Known rows, with every step that occurs
gufa -> kome: [-13.8 -19.3   4.4  52.2 -14.2  -3.8  20.4  -4.2 -23.0 -20.7 -33.8  24.8
 -15.4 -29.1   1.5  -2.4  20.4 -15.0 -21.8  -0.4]
fuvuv -> puvig -> belo -> kome: [ 18.2 -12.6 -19.9  21.0  -7.2  14.5  27.0  24.2 -25.8  -7.5 -21.7   4.5
  21.6   6.1 -37.6  26.4 -25.8  23.4   1.8  14.4]
puvig -> belo -> dopun: [-12.2  13.6 -47.6 -24.3 -19.4  51.1  44.1  36.8 -21.1 -53.6  17.2  15.8
   4.5  25.5 -29.0 -18.3  -0.3   7.4   7.5 -27.1]
fuvuv -> puvig -> nalod -> kome -> gufa: [ -1.4 -13.7  13.6  14.0   6.4 -20.0 -65.0  -3.6  -2.4  21.2 -28.5   8.9
  -0.5   5.4  33.0  51.7  -4.2   9.2  29.9  -9.8]
dopun -> belo -> kome -> fuvuv -> puvig -> nalod: [ 23.5 -15.0  20.6 -22.0  53.8   1.6   5.4 -31.3 -18.8   9.9  34.4 -69.2
  28.8  38.8  -6.1  12.5   3.2   5.0  -1.6  24.7]
fuvuv -> kome -> nalod -> puvig -> belo: [-15.4  26.9 -11.0  -7.9   4.1 -44.3 -64.2 -35.0  22.8  54.0   4.6   6.7
  42.5 -29.2  28.2  -3.5 -32.6  14.1  63.2  21.6]
fuvuv -> kome -> belo: [-25.2  47.9  62.8 -13.6  -3.8 -24.6 -30.9 -31.8 -22.7  10.1   6.7  -8.5
  22.6  -2.2 -25.1   0.3  26.3 -39.1  22.3  10.8]
puvig -> nalod -> kome -> gufa: [ -5.0 -13.0   9.7   1.1   3.4   6.4 -63.1 -12.7  25.7 -21.7  15.7  16.4
  25.9  -2.1  52.7   4.4  25.3 -14.4  31.0 -32.4]
belo -> gufa -> kome: [ 18.5  20.0 -27.1  25.3 -32.2  22.2  52.3  36.9 -34.7  -1.1  15.2  52.0
 -42.6   9.2  -6.9  -3.3   2.5 -16.7 -24.7  -4.9]
belo -> kome -> fuvuv -> puvig: [ 29.6 -34.5  33.1  12.9  23.5  -1.8  14.1  -2.6   1.6  -1.4   1.2 -25.5
 -10.0  11.1 -45.9   4.5 -18.2  26.5  -5.4 -18.2]
kome -> nalod -> puvig -> belo -> dopun: [-21.1  -4.8 -60.6 -34.7  -4.7  16.6  -1.9  21.9  32.4  15.8  10.8 -14.7
  -1.7   1.0  -2.9 -26.2 -22.6  30.2  17.0   2.6]
fuvuv -> kome: [  1.7  47.2  38.0  25.6  -5.7 -35.7 -45.2 -28.9 -21.6  24.7  -8.0  29.3
  22.2 -13.6  -9.4  18.8  17.9 -31.8  39.2  -6.0]
fuvuv -> kome -> belo -> gufa: [ -1.4  73.7  41.5 -34.2 -16.6  -4.3   2.1  -0.8 -36.5  25.0  44.3  14.9
  -1.7  26.9 -29.6  -4.0   8.8 -41.1  24.3   9.2]
kome -> belo: [-20.5  10.5  30.6 -13.1 -19.0  12.5  16.9   4.8  -9.0  -7.7  -9.5 -30.1
   0.1   1.5 -47.1 -13.4  36.7 -38.1 -33.2  -1.2]
belo -> gufa -> kome -> nalod -> puvig: [  6.4   4.6 -39.0   7.2 -18.5   2.1  24.1  28.0   9.1  49.0  15.0  29.0
 -49.9  -3.8  18.4 -14.0 -23.8  10.0 -10.9  22.2]
kome -> fuvuv: [ 12.4 -12.4  18.3   6.7   5.7 -17.4  -6.0 -15.2  30.2   5.2  -5.0 -10.8
  -2.8   0.6 -20.5 -19.7   9.5   0.9 -10.6 -49.4]
nalod -> puvig -> belo: [  7.2  13.5 -66.6  32.6 -27.5 -19.2 -25.1  51.5  14.1  13.6 -40.3  34.2
  17.4 -21.2 -21.7   1.8  14.7  -0.4  -1.4   9.8]
gufa -> kome -> nalod -> puvig: [-24.0 -37.3 -15.6  29.1  -2.3 -26.9 -12.5 -13.4  20.2  28.7 -30.3  -3.2
 -28.4 -40.2  27.9 -15.6  -5.3  13.5  -7.3  24.1]
nalod -> kome: [ 28.6  24.7  21.4  20.7   2.5  10.5 -18.5  15.5  14.5 -18.6  -8.8  38.8
  21.5 -29.6  13.5  10.1  20.1 -26.3  -8.9   6.4]
puvig -> belo: [ -1.3   8.1 -44.6   8.3 -26.2  14.8  12.5  13.7  -0.8 -19.7 -11.8  21.3
  41.7 -12.0 -14.0  -8.4  -2.6  -4.3  -4.2 -17.0]
nalod -> kome -> fuvuv: [ 33.5   1.2  38.3  -1.9  22.5  -8.3 -28.8  -9.3  45.6 -27.7   9.7  19.5
  13.6 -17.1  21.8 -10.6   2.3   2.5  -4.0 -25.2]
dopun -> belo: [ 21.9  54.1   5.5  11.3   1.8  12.4  20.2  -4.9  -9.6  12.8  -1.8 -39.4
  14.6   0.3  -2.1  12.3  40.6 -65.4 -22.1  26.1]

Rows
[ 34.1  29.7  32.2   5.1   4.0  65.3  30.5  -1.7   8.9 -26.0  33.6 -80.8
   1.1   7.3   7.4  -8.4  34.9 -59.8  -0.9  -1.4] : dopun -> belo -> kome -> gufa
[  4.5 -26.0  10.6 -23.5  36.9 -25.1 -57.7 -28.7  21.9 -21.0  24.1  27.8
  48.2   3.3  37.2 -12.5   9.6  19.0   9.2 -22.1] : puvig -> nalod -> kome -> fuvuv
[ 22.6  17.7  36.3  20.0 -14.8  28.3 -33.1  12.3  48.5 -32.3  -3.4   8.9
  -7.3 -30.0  39.3   5.9  20.6 -32.5  16.6 -38.8] : nalod -> kome -> gufa
[-15.6 -14.4  21.8 -18.5  20.5 -24.8 -38.5  -5.7 -29.1  17.9 -20.4   2.1
  21.4  10.9  -3.0  37.6   3.3   7.6  -3.6  35.2] : fuvuv -> puvig -> nalod -> kome -> belo
[-40.0 -35.4 -51.3 -13.3   1.2  11.8  19.3  10.5  10.9 -25.3   2.9   0.6
 -23.9 -10.9  23.3 -26.3 -24.2  45.1  11.8  15.7] : gufa -> kome -> nalod -> puvig -> belo -> dopun
[ 17.4  14.4 -18.4 -21.8  23.9  -9.2  31.0 -13.1 -36.1  32.3  35.3 -22.3
 -28.2  49.7  29.2  24.4 -16.1   7.9  -4.9  26.1] : dopun -> belo -> gufa -> kome -> fuvuv -> puvig -> nalod
[ -1.1 -31.4 -22.6 -29.4  -0.2  52.0  32.1 -17.5  22.0 -31.9  39.4 -21.5
  55.0  -7.2   0.9 -40.1 -36.9  18.5   3.5   5.0] : puvig -> belo -> kome -> nalod
[-27.9 -69.7   5.9  16.7  22.9 -59.6 -21.1 -40.0 -22.9   9.0 -31.7   4.8
 -20.6   9.1  15.4  17.1 -16.8  49.4  -2.1 -15.5] : gufa -> kome -> fuvuv -> puvig -> nalod
[-12.7 -17.5 -13.2  23.5   3.7 -44.9 -34.6  -5.2 -41.0  58.3 -43.6  11.3
   7.4  17.0 -24.4  52.2   3.2   9.6   2.8   8.0] : fuvuv -> puvig -> nalod
[-22.4 -49.5  -9.7  -6.8  11.7  -7.4  37.1  -2.7 -21.6 -45.2 -11.2  -1.5
 -44.2  18.9  -1.5   2.6 -35.9  70.9   7.3 -26.6] : gufa -> kome -> fuvuv -> puvig -> belo -> dopun
[ 45.8  85.3 -19.8  -9.6 -11.0  41.5  54.5  31.7 -21.1  31.8  37.1 -14.8
 -11.2  30.8  -6.9  12.0  22.9 -64.6 -22.9  22.9] : dopun -> belo -> gufa
[ 37.5  -1.5  42.7   4.7  23.9 -28.1 -29.5  -5.6  26.9   2.4 -23.3  11.6
  -3.7 -13.2  11.3  22.7 -16.6  18.8   1.7 -11.6] : nalod -> kome -> fuvuv -> puvig
[ 22.2  -5.7   4.8 -39.4  27.4  11.6  -2.7  12.3  18.9 -48.3  12.9  13.1
  -4.8  16.9  12.0   9.8 -36.1  54.8  18.7 -19.5] : nalod -> kome -> fuvuv -> puvig -> belo -> dopun
[-39.5 -25.1  29.2  10.9 -15.1   3.2  31.5  -7.5 -24.7 -38.9 -17.0 -14.3
 -12.9 -13.1 -13.7 -17.9  31.6 -17.1 -38.0  10.9] : gufa -> kome -> belo
[-31.4 -43.8 -49.1  14.2  -8.6 -14.6  -5.3 -10.9  24.4   4.7 -22.0   1.0
  -0.1 -42.0  38.7 -22.8 -29.5  32.1  -1.8  24.0] : gufa -> kome -> nalod -> puvig -> belo
[ 27.5   4.9 -28.5 -18.1 -12.3 -13.1  20.6  20.0   5.6  25.3   3.5   7.0
 -20.1  30.6 -19.9  14.3 -54.0  43.3   1.3 -31.7] : kome -> fuvuv -> puvig -> belo -> gufa
[-46.7 -21.5  25.6 -19.5  -7.1  39.2  60.0  16.3 -41.5 -66.9   8.1 -19.8
 -45.7  20.2 -31.1 -28.9  32.3  -7.8 -26.5  -0.8] : gufa -> kome -> belo -> dopun
[ -1.8  -2.9 -19.6   9.9  -1.9 -26.0 -31.4  -1.5  45.3  69.1 -23.4 -17.5
  -8.2 -27.3   0.7 -11.8  -0.9  -3.9  -0.3  14.4] : kome -> nalod -> puvig
[  6.4  45.9   7.1 -28.5 -32.3  35.7  51.1  42.7 -16.6  10.0  29.9  -3.8
 -21.9  32.6 -53.2 -14.2  19.4 -38.7 -34.7   0.7] : kome -> belo -> gufa
[-33.5 -38.1   8.9  10.3  -2.3   0.7  15.0 -44.0  13.5   2.1 -10.2 -11.6
 -13.0 -30.2  31.6 -20.3 -11.9   5.0 -11.7   5.3] : gufa -> kome -> nalod
